Each row was made from one small tree. The marks that hang from a mark follow it in brackets, in the order of their numbers. Every link used is in the known rows. Write each row's tree.
Known rows
Q_592{Q_536{Q_128{Q_408} Q_158 Q_375 Q_662}}: [19, 11, 21, -10, -14, 27, -21, -2, -5, 9, -44, 5, 1, 24, -4, -35, 10, 28, -14, 32, 11, 19, 8]
Q_592{Q_536}: [-26, 1, -15, 12, 0, -18, -5, -5, -2, -3, 14, 16, 8, 6, 0, -34, -12, -10, 4, -20, -12, -1, 28]
Q_158{Q_536{Q_128{Q_35 Q_408 Q_614 Q_660} Q_662}}: [17, 8, 3, 10, 8, -5, -12, 12, 5, 17, -35, -6, -11, 15, 0, 21, 2, 12, -14, 21, 9, 24, -17]
Q_592{Q_536{Q_158 Q_662}}: [9, 12, -15, 13, -1, -22, -1, 4, 11, 4, -18, 7, 3, 28, -2, -27, -3, 21, -4, -3, -14, 18, 26]
Q_408{Q_128{Q_35 Q_614}}: [7, -9, -13, 21, 27, -20, 1, -1, 1, -8, 9, 7, -7, -11, 13, 2, -20, -6, -7, -7, -7, -3, 16]
Q_536{Q_128{Q_35} Q_158 Q_375}: [17, -1, -3, -17, 0, 37, 9, 6, 0, -1, -28, 2, 6, 11, -3, -26, 0, 15, -15, 12, 1, 1, -4]
Q_592{Q_536{Q_128{Q_35} Q_375}}: [-10, -3, -1, -13, 3, 34, -13, -7, -12, 4, -13, 20, 5, 6, 4, -39, 1, -5, -14, 11, -11, -5, 7]
Q_614{Q_128{Q_35 Q_237 Q_408{Q_573} Q_660}}: [-14, -5, 12, -12, 8, 14, -22, -4, -2, -4, 23, -3, -7, -21, 2, 20, 14, -2, 22, 11, 1, -27, -21]
Q_662{Q_536{Q_128{Q_660}}}: [-18, -6, 13, 5, -20, 7, 22, 3, 1, 9, -6, -5, 7, 23, -5, -12, 10, -10, 8, -22, 5, 1, -8]
Q_408{Q_128{Q_35 Q_237 Q_614 Q_660} Q_573}: [-3, -18, -11, 7, 21, -24, 4, -4, 8, -10, 19, 2, -10, -8, 18, 37, 3, -2, 2, 1, -10, -10, -10]
Q_128{Q_237 Q_614}: [4, 3, -22, 23, -7, -36, 0, -7, 4, -11, 15, -5, 0, -11, -2, 18, -15, -13, -2, -24, -7, 1, 20]
Q_35{Q_128}: [-13, -3, -2, 12, -7, 1, 25, -1, 2, 3, 16, 0, 13, -10, -1, -19, -15, -23, 14, -25, -8, 2, 16]
Q_536{Q_128{Q_35 Q_408 Q_660} Q_662}: [31, 15, 8, -3, 1, 3, -3, 4, 0, 11, -20, 6, -3, -6, -8, 14, 14, 12, -6, 25, 9, 9, -15]
Q_536{Q_128}: [-3, -5, 7, 6, -11, 10, 25, -1, -2, -6, 2, 9, 11, 0, -2, -27, -9, -14, 11, -14, 4, 5, 19]
Q_35{Q_128{Q_408 Q_614 Q_660}}: [-6, 5, 6, 24, -7, -19, -3, -4, 3, 13, 5, -13, 5, -13, 2, 17, -14, -12, -4, -5, 9, 16, -14]
Q_408{Q_573}: [-17, -9, -11, 1, -1, -20, 21, 1, 6, -16, 31, 11, 5, -5, 1, -41, -16, -8, 40, -21, -11, -9, 19]
Q_128{Q_35 Q_408{Q_573} Q_660}: [-12, 2, -9, -9, 15, -19, -7, 4, 2, -5, 23, 8, -1, -11, -3, -3, 1, 5, 20, 7, 1, -13, -19]
Q_237{Q_128}: [-15, 2, 6, -11, -5, 2, 16, 1, -12, -6, 18, 2, 6, -10, -6, -30, -20, -18, 11, -24, -4, -3, 19]
Q_158{Q_536{Q_128{Q_35 Q_660} Q_375 Q_662}}: [19, -2, -7, -22, -9, 35, 10, 14, 4, 15, -44, -2, -2, 17, -10, -20, 14, 14, -11, 18, -3, 11, -17]
Q_128{Q_35 Q_237 Q_408 Q_614 Q_660}: [9, 16, -20, 12, 9, -34, -29, -4, -1, -1, 7, -8, -7, -17, -5, 58, 1, -1, -23, 4, 4, -3, -18]
Q_370{Q_536{Q_128{Q_237} Q_158 Q_662}}: [9, -6, 5, -2, -10, 10, 15, 6, 8, 8, -29, -6, 2, 38, 1, 22, 28, 16, -9, -3, 1, 14, 15]
Q_660{Q_128{Q_408 Q_614}}: [0, 10, 16, 27, -4, -13, -5, -5, 1, -4, 17, 0, -4, 5, 7, -18, -16, 1, -7, -4, 12, 4, 18]
Q_237{Q_128{Q_35 Q_614 Q_660}}: [-3, 6, -7, 0, 11, -16, 1, 1, -6, 5, 7, -4, -3, -9, 5, 11, -18, -8, -15, -10, -12, 6, -13]
Q_158{Q_536{Q_128{Q_237} Q_375 Q_662}}: [14, -4, 1, -18, -26, 35, 12, 5, 0, 2, -34, -6, -1, 13, -14, -13, 13, 1, 0, 3, 3, 8, 14]

Which tree is each row?
[-5, -20, -7, 13, 33, -23, 7, 0, 5, -14, 25, 13, -10, -9, 23, -11, -20, -4, 20, -5, -14, -7, 13]
Q_408{Q_128{Q_35 Q_614} Q_573}
[9, 2, -3, -3, 5, 14, 19, 10, 8, 6, -24, 2, 8, 21, 0, 6, 7, 15, -18, 7, 3, 10, -17]
Q_536{Q_128{Q_35 Q_660} Q_158}
[-10, -18, -8, -12, 18, -4, 12, 0, 4, -12, 22, 8, -4, -9, 9, 25, 14, -2, 10, 1, -7, -21, -8]
Q_408{Q_128{Q_35 Q_237 Q_660} Q_573}
[16, -9, 6, -14, -17, 30, 13, 7, 6, 12, -43, -4, 4, 35, 0, -31, 19, 26, -6, 8, 2, 16, 7]
Q_370{Q_536{Q_128 Q_158 Q_375 Q_662}}
[40, 12, 17, -15, -26, 25, 2, 5, 4, 11, -50, -9, 3, 12, -14, -13, 17, 34, -13, 34, 23, 21, -19]
Q_536{Q_128{Q_408 Q_660} Q_158 Q_375 Q_662}
[2, 14, -16, -4, 12, -13, -23, -1, -9, -10, 19, 2, -2, -21, -13, 31, 2, -7, -6, -1, 4, -18, 5]
Q_128{Q_35 Q_237 Q_408}
[-14, 4, 13, -8, 11, 8, -6, -3, -2, -14, 38, 9, -8, 1, 5, 5, 11, 1, 9, 8, 0, -24, 7]
Q_660{Q_128{Q_35 Q_237 Q_408{Q_573}}}
[-3, 15, 5, -4, 15, -16, -21, 0, -14, 5, 7, -7, -7, -16, 1, 21, -15, -5, -16, 4, 4, 4, -20]
Q_237{Q_128{Q_35 Q_408 Q_614 Q_660}}
[-23, 4, 14, -30, 16, 1, -6, 4, -12, -3, 25, 4, -3, -13, 1, -5, -4, -3, 18, 8, 0, -13, -22]
Q_237{Q_128{Q_35 Q_408{Q_573} Q_660}}
[46, 7, -5, -17, -10, 27, 14, 9, 10, 13, -49, -3, 1, 16, -8, -10, 17, 34, -21, 28, -2, 16, -21]
Q_536{Q_128{Q_35 Q_660} Q_158 Q_375 Q_662}
[-18, -6, 12, 16, -3, -22, 3, -4, 6, 7, 19, -7, 2, -10, 12, 4, -13, -10, 22, -3, 2, 10, -17]
Q_35{Q_128{Q_408{Q_573} Q_614 Q_660}}
[-2, -3, -6, 2, 6, 17, -10, -4, -4, -6, 16, -1, -3, -19, -2, 10, 0, -14, 6, -12, -13, -24, 10]
Q_614{Q_128{Q_35 Q_237}}
[-15, -22, 2, -5, 5, -5, 19, -4, 1, -21, 30, 9, 0, -10, 8, -3, 1, -11, 28, -14, -2, -18, 24]
Q_408{Q_128{Q_237} Q_573}
[-7, 2, 16, 3, -9, 16, -22, -8, -9, -7, 17, -7, -1, -23, -9, 7, 1, -13, 14, -7, 12, -18, 13]
Q_614{Q_128{Q_237 Q_408}}
[10, -6, -18, 14, 16, -21, -3, -4, 3, -4, 4, -2, -8, -10, 9, 51, 2, -3, -25, -2, -3, -5, -6]
Q_408{Q_128{Q_35 Q_237 Q_614 Q_660}}
[-4, 7, 4, 20, -12, -19, -10, -9, 0, 9, 7, -18, 3, -16, 0, 52, -1, -17, -13, -6, 9, 10, -15]
Q_35{Q_128{Q_237 Q_408 Q_614 Q_660}}
[-24, -5, 14, -4, -4, 1, 4, -6, -3, -6, 33, -2, 4, -17, 1, 11, 0, -21, 30, -9, 1, -10, 6]
Q_35{Q_128{Q_237 Q_408{Q_573}}}
[-7, 3, 14, 1, -21, 11, -37, -18, -12, 7, -21, -1, 0, 2, 3, 18, 13, -2, -31, 22, 14, 10, -14]
Q_592{Q_536{Q_128{Q_237 Q_408 Q_614 Q_660} Q_375}}
[-7, 0, -10, -8, -15, 6, 5, 8, 4, 0, -13, -15, 4, 28, -14, -41, -3, 13, 3, -20, -1, -6, 5]
Q_662{Q_536{Q_158 Q_375}}
